What can hang from each mark
dazur: duti
luvi: dazur pufel
duti: ditalir pufel
lupip: dazur ditalir pufel selik
ditalir: lupip luvi
selik: duti luvi

In the rows, 128 means zero.
Known rows, with every way that one mark hangs from another
duti{pufel}: [ 94 117 162  95  74  95 130 174 169 166  90 148 125  89 112 132 190 133
 133  80 139 103 116]
dazur{duti{pufel}}: [ 72 104 174  91  95  98 104 172 159 155  77 147 118  88 115 152 185 110
 157  95 123 133 130]
selik{duti{ditalir}}: [128 119 153 101  64  82 136 171 142 150  75 122 126 116 113 106 172 129
 150  91 118 122 140]
ditalir{lupip luvi}: [106 102 121 121  90 121 136 203 164 144 111 181 122 106  94 103 158 146
 126 129 156 101 132]
luvi{pufel}: [135 119 162 105  77 104 161 193 149 166  65 171 135  98  77 132 166 123
 111 122 169  68 131]
duti{ditalir{lupip{dazur}} pufel}: [ 95 164 100 111  69  91 148 175 122 165 112 149 148 119 155 139 144 152
 150  77 118 119 140]
duti{ditalir}: [114  95 146 100  61  83 151 169 153 159  88 163 124 130  98 113 166 139
 136 120 130 106 150]
ditalir{lupip luvi{pufel}}: [122 136 114 130  87 122 165 211 151 138  93 196 130  91  78 109 148 136
 105 142 170  83 105]
lupip{selik}: [120 115 161 123 114  97 142 148 169 168  97 148 134 105  88 128 159  93
 123  99 152  94 140]
selik{duti{pufel} luvi{dazur}}: [143 134 137  95 112  94  91 175 149 164 104 137 109  96 133 185 167 142
 153  51 148 103 106]
ditalir{lupip{pufel}}: [117 136 127 104 101 125 105 184 163 175  63 180 135 106  71 138 136 134
 135 109 147  87 154]
luvi{dazur{duti{ditalir}} pufel}: [125 121 126 103 106  69 156 167 108 143  93 167 136 135  76 148 141 115
 157 128 133 105 148]
lupip{dazur{duti} ditalir{luvi} pufel}: [ 88 160 132 134  82 136 134 180  99 155  83 188 137 134  80 147  93 114
 158  96 150  58 171]
duti{ditalir{lupip}}: [112 113 111 101  77  91 138 177 142 154  94 162 133 122 107 102 155 148
 135 122 127 122 151]
duti{ditalir{luvi{dazur}} pufel}: [105 116  99 117  82  79 162 169 146 153 162 165 120 129 113 130 156 156
 149  88 135  93 102]
duti{ditalir{lupip luvi} pufel}: [ 83 126  90 122  73 105 153 197 155 142 129 176 132 112 122 101 156 155
 125 117 125 123  93]
selik{duti{ditalir} luvi{dazur pufel}}: [178 138 111 101  96  77 136 175 109 165  81 160 135 131  93 158 132 145
 137  96 160  91 118]
ditalir{luvi}: [114  93 155 116  71 114 144 195 174 148 104 180 118 114  84 109 169 137
 123 116 158  83 127]
dazur{duti{ditalir{lupip{selik}} pufel}}: [ 72 133 103 128 135  74 126 144 144 145 107 140 148  96 115 131 145  93
 147 102  94 167 123]
duti{ditalir pufel}: [ 92 111 143 100  67  80 153 172 155 165  95 146 129 108 126 119 179 140
 136  92 118 114 119]

Rows
[105 128  98 117 140 125  97 180 142 149 112 190 124 123  56 152 111 122
 162 116 142  89 146]
ditalir{lupip{pufel} luvi{dazur{duti}}}
[124 154  86 134 123 101 140 141 151 175  83 170 152 121  69 117 108 116
 129 118 121 100 143]
duti{ditalir{lupip{pufel selik}}}
[149 150 123 144 115 109 159 156 116 166  72 187 148 106  73 141 115 103
  89 111 187  57 123]
lupip{ditalir selik{luvi{pufel}}}
[129 121 150  99 117  89 131 171 125 161  82 161 136 112  72 165 156 105
 152 118 148  86 143]
luvi{dazur{duti} pufel}
[ 92 127 110 101 106 107 103 166 133 156  64 185 136 126  73 131 118 122
 158 135 111 131 168]
dazur{duti{ditalir{lupip{pufel}}}}
[ 66  95 137 109  68  92 142 172 154 135 114 174 122 106 108 114 159 123
 145 114 116 136 109]
dazur{duti{ditalir{luvi} pufel}}
[107  98  99 128 134  87 109 139 136 147  95 185 134 120  92 144 114 100
 133 145 125 156 150]
dazur{duti{ditalir{lupip{selik{luvi}}}}}
[ 83  89 104 116  88  99 131 187 139 123 109 184 122 126  95 102 141 127
 143 149 115 144 140]
dazur{duti{ditalir{lupip luvi}}}
[115 143 101 113  89  85 146 179 137 139 141 128 124 118 130 127 165 145
 160  62 125 108  90]
selik{duti{ditalir{luvi{dazur}} pufel}}
[137 187 116 134 143 118 101 161 159 166  65 136 151  91  80 135 127  97
 138  77 138  99 128]
ditalir{lupip{pufel selik{duti}}}
[115 170  96 114  69 112 135 174 123 182  85 179 147 140 104 146  98 152
 149 100 136  82 176]
duti{ditalir{lupip{dazur pufel}}}
[107 138 144  97  62  84 137 171 144 148  82 108 131  98 134 116 183 136
 154  73 109 133 109]
selik{duti{ditalir pufel}}
[ 70  96 150  97  78  80 127 163 146 151  90 150 126 106 116 135 172 122
 156 108 101 148 133]
dazur{duti{ditalir pufel}}
[162 131 154  94  81 109 127 196 139 159  41 169 127  88  92 154 153 129
 119 105 177  84 116]
selik{duti luvi{pufel}}
[118 161 112 131 138 117 113 153 168 177  77 166 143  98  61 134 122 109
 125 103 148  90 144]
ditalir{lupip{pufel selik}}
[122 131  84 127  71 105 184 204 133 139 104 196 145 117  86  90 133 154
 106 159 156  89 110]
duti{ditalir{lupip luvi{pufel}}}
[123 190 109 146 125 117 128 151 147 183  89 164 160 112  87 166  99 115
 141  84 146  77 161]
ditalir{lupip{dazur pufel selik}}
[106 140  91 132  63 106 162 185 128 142 129 179 137 136 120 116 128 154
 141 120 140 104 148]
duti{ditalir{lupip{dazur} luvi}}
[ 82 121 103 112 135 104 106 191 144 137 143 161 119 102 112 143 162 128
 164 100 127 126 108]
ditalir{lupip luvi{dazur{duti{pufel}}}}
[154 184 134 134 114 118 102 148 146 185  60 162 138 109  92 192  94 108
 142  56 168  72 146]
lupip{dazur pufel selik{duti luvi}}
[132 145 101 128 104 131 144 172 122 171 112 184 131 143  66 122 111 139
 147  83 163  32 146]
lupip{ditalir{luvi{dazur}} pufel}
[ 99 179  85 142  99  83 158 142 126 161 125 135 156 117 146 143 127 121
 141  78 117 125 131]
duti{ditalir{lupip{dazur selik}} pufel}
[ 66 129 129 125  53  93 152 179 128 142 127 168 127 122 132 144 141 126
 156 104 119 123 130]
lupip{dazur{duti{ditalir{luvi} pufel}}}
